Each row was made from one small tree. Brackets hold a mark, then the marks that hang from it, in the order of their numbers. Every link used is in the known rows. Write each row's tree.
Known rows:
{Z_310 {Z_312 {Z_268 Z_105} {Z_408 Z_854}} Z_651}: [+2.54, -1.69, -2.47, -3.64, +0.09, -0.76, -0.73, +0.16, -2.70, +3.18, -1.78, +2.23, -1.47, -0.87, +0.87, -2.21, -0.38, +3.88, +4.22, +0.16, +2.88]
{Z_408 Z_854}: [-0.88, -2.72, +2.10, +4.87, -2.28, -1.05, -0.10, +1.03, -1.37, -3.72, +2.80, -1.77, +1.82, -0.72, +4.29, -0.70, +3.05, +0.95, -1.70, -1.14, -2.74]
{Z_268 Z_105 Z_312}: [-2.54, +4.95, -1.94, +0.71, +0.90, +1.75, +0.10, -0.57, -0.98, -1.85, +0.52, -3.79, +1.71, +0.69, +1.48, +6.34, +4.37, -0.21, -2.52, +1.70, +1.11]
{Z_312 {Z_268 Z_105} {Z_310 Z_651} {Z_408 Z_854}}: [-2.48, -3.71, -2.69, -4.81, +0.74, -1.82, -1.31, -0.55, -1.68, +2.26, -3.40, +2.42, -0.54, -0.61, -4.19, -0.48, -4.62, +1.03, +0.25, +0.76, +3.65]
{Z_105 Z_268 {Z_408 Z_854}}: [+2.30, -3.14, +4.19, +5.32, -3.34, -1.21, -0.61, +3.45, +4.01, -3.45, +2.81, -0.65, -0.63, -4.57, +3.62, -3.62, +0.99, +1.10, +0.36, -0.44, -2.23]
{Z_312 {Z_408 Z_854}}: [+0.53, -2.46, +0.98, +3.15, -3.57, -3.47, -0.04, +1.08, -1.63, -1.84, +1.00, -1.75, -0.12, +0.08, +1.93, -1.97, -0.75, -0.11, -3.05, +1.30, -0.80]
{Z_310 {Z_312 Z_268 {Z_408 Z_854}} Z_651}: [+2.73, -3.00, +0.13, -1.93, +0.99, -1.46, +0.88, -0.09, -2.32, +2.56, +0.90, +2.98, -1.39, +0.77, +1.70, -5.29, -0.18, +2.99, +2.40, -1.20, -0.68]
{Z_268 {Z_105 {Z_408 Z_854}} {Z_312 {Z_310 Z_651}}}: [-0.09, +5.57, +0.36, +1.36, -0.89, +1.12, +0.11, -1.59, -2.01, +1.63, +0.35, +0.69, +0.47, -1.65, -4.99, +1.53, +0.80, -2.01, -1.18, -0.81, +3.39]
{Z_651 Z_310}: [-2.43, -1.91, -0.23, +1.25, -1.29, -0.07, -1.17, -0.31, +0.24, -2.64, -0.41, -1.57, +3.31, +2.21, +3.27, +3.49, +1.45, -2.43, -0.85, -1.56, -2.77]
{Z_310 Z_312 Z_651}: [+2.86, +1.88, +2.85, -1.78, +4.15, +0.82, -0.24, -1.22, -2.96, -0.51, +5.05, +0.19, +0.07, +5.51, +4.56, +0.63, +2.77, +0.13, +2.12, -1.18, +1.03]
{Z_312 Z_268 {Z_310 Z_651} {Z_408 Z_854}}: [-2.25, -4.94, +0.02, -3.43, +1.68, -2.48, +0.06, -0.68, -1.30, +1.36, -0.70, +3.28, -0.56, +1.30, -3.49, -3.70, -4.47, +0.04, -1.59, -0.76, -0.24]
{Z_105 {Z_268 Z_312} {Z_408 Z_854}}: [+1.29, +1.08, +2.94, +6.63, -2.27, +0.39, +1.67, +2.46, +3.78, -1.23, +2.23, -1.32, -0.62, -5.50, +1.73, -1.93, +4.00, +0.50, -1.71, -0.45, -4.22]
{Z_651 {Z_310 Z_312}}: [+0.39, -0.73, +0.14, +2.36, -0.84, +2.34, -0.18, -0.90, -0.98, +0.25, -1.10, -0.69, +1.73, +2.13, +4.00, +2.42, +3.16, -0.78, +3.25, -2.73, -3.83]
{Z_268 Z_105 {Z_312 Z_408}}: [-1.01, +5.30, -2.98, -0.95, -0.45, -0.56, +0.18, -0.58, -1.53, +0.00, -1.19, -4.12, -0.16, +1.49, -0.81, +5.19, +0.41, -1.32, -3.71, +4.21, +3.00]
{Z_312 {Z_268 Z_105} {Z_310 Z_651} Z_408}: [-2.53, -1.24, -2.93, -8.74, +3.73, -1.19, -1.94, -1.39, -0.66, +0.94, -2.40, +1.68, -0.48, +3.66, -4.26, +1.89, -6.04, -0.69, -0.21, +2.11, +5.75]
{Z_854 Z_408}: [-0.14, +0.46, +0.59, -0.90, +1.41, +0.99, +0.06, +0.38, +3.01, -4.89, +3.22, -1.38, +1.48, +2.63, +1.85, +1.95, -0.41, -2.61, -3.34, +0.62, -1.93]
{Z_105 {Z_268 {Z_312 Z_310}} {Z_408 Z_854}}: [-1.15, +0.08, +3.33, +6.52, -1.21, +1.36, +2.05, +1.56, +3.77, +0.80, -0.10, +0.11, -1.33, -5.07, -2.78, -1.10, +1.16, -0.79, -1.68, -1.00, -4.61]
{Z_310 Z_651}: [+0.09, +0.73, +2.42, -2.88, +3.47, -1.29, -1.43, -0.83, -1.56, -3.59, +5.69, -0.65, +1.51, +5.43, +3.90, +1.49, +1.31, -1.42, -1.95, -0.13, +2.02]

Write each row's tree:
[+1.32, -1.77, -0.53, -2.08, +1.58, +0.25, +0.71, +0.11, -0.04, -0.26, -0.01, +0.09, -1.13, +2.70, +2.05, -2.83, -1.21, +1.79, +1.92, +0.63, -1.00] : {Z_310 {Z_312 Z_268 Z_408}}
[-1.75, +1.50, +1.20, -3.70, +5.70, -1.08, +1.38, -0.56, +1.81, +3.76, -0.03, +0.50, -3.01, +2.93, -3.85, +3.07, -2.68, -2.83, -3.65, +2.91, -0.49] : {Z_105 {Z_268 {Z_312 {Z_310 Z_651} Z_408}}}
[+0.04, +3.68, +3.60, -1.28, +4.55, +1.32, +0.87, -0.33, +3.42, +0.87, +2.88, +1.15, -1.51, +1.20, -3.17, +1.17, -0.60, -3.24, -1.84, +0.08, -0.03] : {Z_105 {Z_268 {Z_312 {Z_310 Z_651}}} Z_408}
[-3.14, +3.07, -0.19, +0.20, +1.55, -0.15, +1.84, -1.73, -1.22, +1.11, -0.83, -2.08, -0.67, +3.66, -4.58, +2.82, -2.11, -3.75, -5.26, +2.24, -1.10] : {Z_268 {Z_312 Z_310 Z_408}}
[+1.79, -2.02, -2.73, +3.15, -5.76, +2.72, -1.03, +0.33, +0.75, +1.48, -5.04, +1.96, +1.88, -5.86, +0.99, -2.03, +1.86, +2.76, +7.29, -4.01, -1.39] : {Z_651 {Z_310 {Z_312 {Z_268 {Z_105 {Z_408 Z_854}}}}}}
[-0.61, -1.38, -0.15, -2.34, -0.55, +0.41, -1.78, -0.63, +0.01, -0.68, -0.34, +3.23, +0.95, -2.20, -3.54, -2.45, -2.69, +0.70, +2.17, -1.96, +4.08] : {Z_312 {Z_268 {Z_105 {Z_408 Z_854}}} {Z_310 Z_651}}
[+0.03, -4.29, -5.16, +0.71, -4.51, +0.53, -0.58, +0.36, -0.84, +4.05, -7.99, +1.30, +0.23, -4.25, +0.34, -0.18, -0.09, +2.71, +5.50, -1.36, -1.98] : {Z_651 {Z_310 {Z_312 {Z_268 Z_105} {Z_408 Z_854}}}}
[+0.27, -5.61, -2.43, +2.16, -3.67, -0.21, +0.81, +0.37, -0.47, +3.37, -5.16, +2.02, +0.33, -2.66, +1.10, -3.25, +0.10, +1.88, +3.68, -2.70, -5.52] : {Z_651 {Z_310 {Z_312 Z_268 {Z_408 Z_854}}}}
[+4.25, +2.84, -0.19, -4.85, +1.97, +2.14, -1.82, -0.72, +0.03, -0.70, +2.17, +1.98, +0.26, +1.53, +1.50, -1.66, +0.32, +1.88, +5.77, -1.05, +5.68] : {Z_310 {Z_312 {Z_268 {Z_105 Z_408}}} Z_651}
[+0.17, +1.46, +3.79, +2.59, +1.34, +0.46, +1.52, +0.51, +2.38, +2.11, +1.92, +1.98, -1.45, -2.92, -3.15, -1.15, +0.74, -1.40, -1.47, -1.22, -2.22] : {Z_105 {Z_268 {Z_312 {Z_310 Z_651}}} {Z_408 Z_854}}
[+3.09, -0.71, -0.51, +2.76, -3.54, +2.23, -0.54, +1.20, +0.18, -0.91, -0.67, +1.10, +0.45, -4.89, +1.84, -4.04, +1.91, +4.30, +6.00, -2.10, +0.81] : {Z_310 {Z_312 {Z_268 {Z_105 {Z_408 Z_854}}}}}
[-1.34, -3.65, -1.60, -0.15, +0.68, +2.98, +0.19, -0.49, +0.77, +0.42, -2.33, +1.37, +2.11, +0.69, +3.55, +0.29, +2.54, +1.16, +4.50, -3.75, -5.19] : {Z_651 {Z_310 {Z_312 Z_268}}}
[-0.66, +1.06, +0.41, +0.37, +1.83, -1.37, +1.45, +1.52, +3.14, +0.28, +0.40, -2.73, -2.13, +0.25, +1.12, +2.44, +0.38, -0.79, -4.06, +3.72, -2.49] : {Z_105 {Z_268 {Z_312 Z_408}}}
[+1.14, -1.05, +0.89, -4.22, +5.56, +1.55, +0.10, -0.96, -0.99, -0.48, +3.76, +2.18, +0.58, +4.07, +4.03, -1.74, +2.29, +2.24, +3.38, -2.39, -0.41] : {Z_310 {Z_312 Z_268} Z_651}
[+4.36, -0.16, +1.88, +0.58, -0.33, -2.19, +0.51, -0.38, -4.21, +2.27, +2.08, +1.02, -1.86, +2.32, +2.19, -3.00, +0.37, +0.82, +1.33, -0.06, +0.79] : {Z_310 {Z_312 {Z_408 Z_854}} Z_651}
[-2.91, +0.32, +0.73, +0.09, +3.10, -0.14, +1.87, +0.61, +2.91, +2.24, -1.91, -1.53, -2.75, +0.81, -3.44, +3.15, -2.20, -2.22, -4.02, +3.34, -3.07] : {Z_105 {Z_268 {Z_312 Z_310 Z_408}}}
[-0.67, +1.66, -0.30, +4.43, -2.70, -1.99, +2.25, +0.14, -1.98, +0.33, +0.31, -2.59, -0.23, -0.93, -0.06, -0.36, +2.17, -0.54, -4.99, +1.34, -2.83] : {Z_268 {Z_312 {Z_408 Z_854}}}
[-2.02, -0.37, -0.92, -2.44, -0.07, +2.09, -1.92, -0.36, +2.24, -3.19, -1.30, +0.53, +1.50, -0.25, -3.30, -0.01, -3.68, -0.41, +1.56, -0.23, +3.70] : {Z_312 {Z_268 {Z_105 Z_408}} Z_310}
[-0.64, -1.22, +0.59, +4.17, -1.18, -1.92, +2.18, +2.43, +2.06, +1.42, -0.73, -1.89, -2.24, -3.78, +1.11, +0.04, +1.78, +0.82, -3.66, +2.23, -4.86] : {Z_105 {Z_268 {Z_312 {Z_408 Z_854}}}}
[-1.09, +2.55, +3.25, +2.58, +1.85, +2.11, +1.33, +0.68, +4.62, -0.52, +1.02, -0.78, -1.21, -0.92, -2.83, +1.21, -0.24, -2.58, -2.03, +0.44, -2.39] : {Z_105 {Z_268 {Z_312 Z_310}} Z_408}
[+0.37, -1.84, -1.03, +1.58, -4.25, +0.19, -1.61, +1.52, +1.41, -3.97, -0.05, -0.02, +1.98, -4.82, +1.21, -3.09, +0.38, +2.47, +1.80, -1.20, +1.86] : {Z_312 {Z_268 {Z_105 {Z_408 Z_854}}}}
[+2.10, -2.75, -0.63, +4.56, -5.09, -0.81, +0.51, -0.08, -2.29, +3.16, -3.91, +0.13, -0.25, -0.94, +1.63, -0.85, +0.58, -0.35, +2.40, -1.62, -3.98] : {Z_651 {Z_310 {Z_312 {Z_408 Z_854}}}}
[+0.85, +7.55, -0.65, +1.56, -1.60, +1.58, -0.30, -0.62, +0.37, -2.80, +1.60, -3.21, +1.47, -0.33, -0.18, +3.22, +2.46, -1.71, -1.85, +1.51, +3.48] : {Z_268 {Z_105 Z_408} Z_312}
[+2.67, -0.65, -0.11, -5.79, +4.15, -0.63, +0.21, -1.01, -1.26, +1.18, +1.91, +2.09, -1.33, +4.93, +1.56, -2.89, -1.61, +1.26, +2.10, +0.09, +1.55] : {Z_310 {Z_312 Z_268 Z_408} Z_651}
[-1.63, -1.90, -3.58, -4.64, +0.06, -1.40, -1.70, +0.61, +0.79, -2.39, -2.03, -1.38, +0.51, +0.93, +0.60, +1.18, -3.04, +1.18, -0.44, +3.03, +3.51] : {Z_312 {Z_268 Z_105} Z_408}
[-0.56, -2.03, +1.78, -0.90, +0.21, -3.17, -0.21, -1.04, -3.14, +1.23, +0.62, +1.40, -1.07, +2.80, -2.97, -1.40, -3.95, -2.23, -2.67, +0.49, +1.25] : {Z_312 {Z_310 Z_651} {Z_408 Z_854}}
[-3.47, +5.39, -1.25, -3.53, +4.75, +2.00, -0.28, -2.67, -2.42, +1.34, +0.20, -0.68, +0.88, +3.26, -3.32, +7.00, +1.18, -2.38, -2.25, +0.67, +3.14] : {Z_268 Z_105 {Z_312 {Z_310 Z_651}}}
[+2.12, +1.06, +0.58, +4.07, -5.64, -0.55, -1.99, +1.27, -0.45, -3.91, +1.20, -1.83, +1.53, -3.46, +1.67, -0.85, +0.98, +0.62, +0.79, -0.04, +3.35] : {Z_268 {Z_105 {Z_408 Z_854}}}
[-0.91, +2.95, -2.91, +2.93, -3.56, -1.39, +0.74, +0.13, -2.35, +1.28, -2.26, -3.28, -0.06, -2.61, -0.67, +2.74, +1.83, +0.42, -3.33, +2.75, +0.79] : {Z_268 Z_105 {Z_312 {Z_408 Z_854}}}
[-0.76, +1.16, -0.37, -6.18, +2.58, +1.11, -2.53, -1.34, +1.01, -1.76, +0.62, +2.37, +1.11, +2.13, -3.59, -0.07, -4.09, -1.16, +1.76, -0.59, +6.32] : {Z_312 {Z_268 {Z_105 Z_408}} {Z_310 Z_651}}
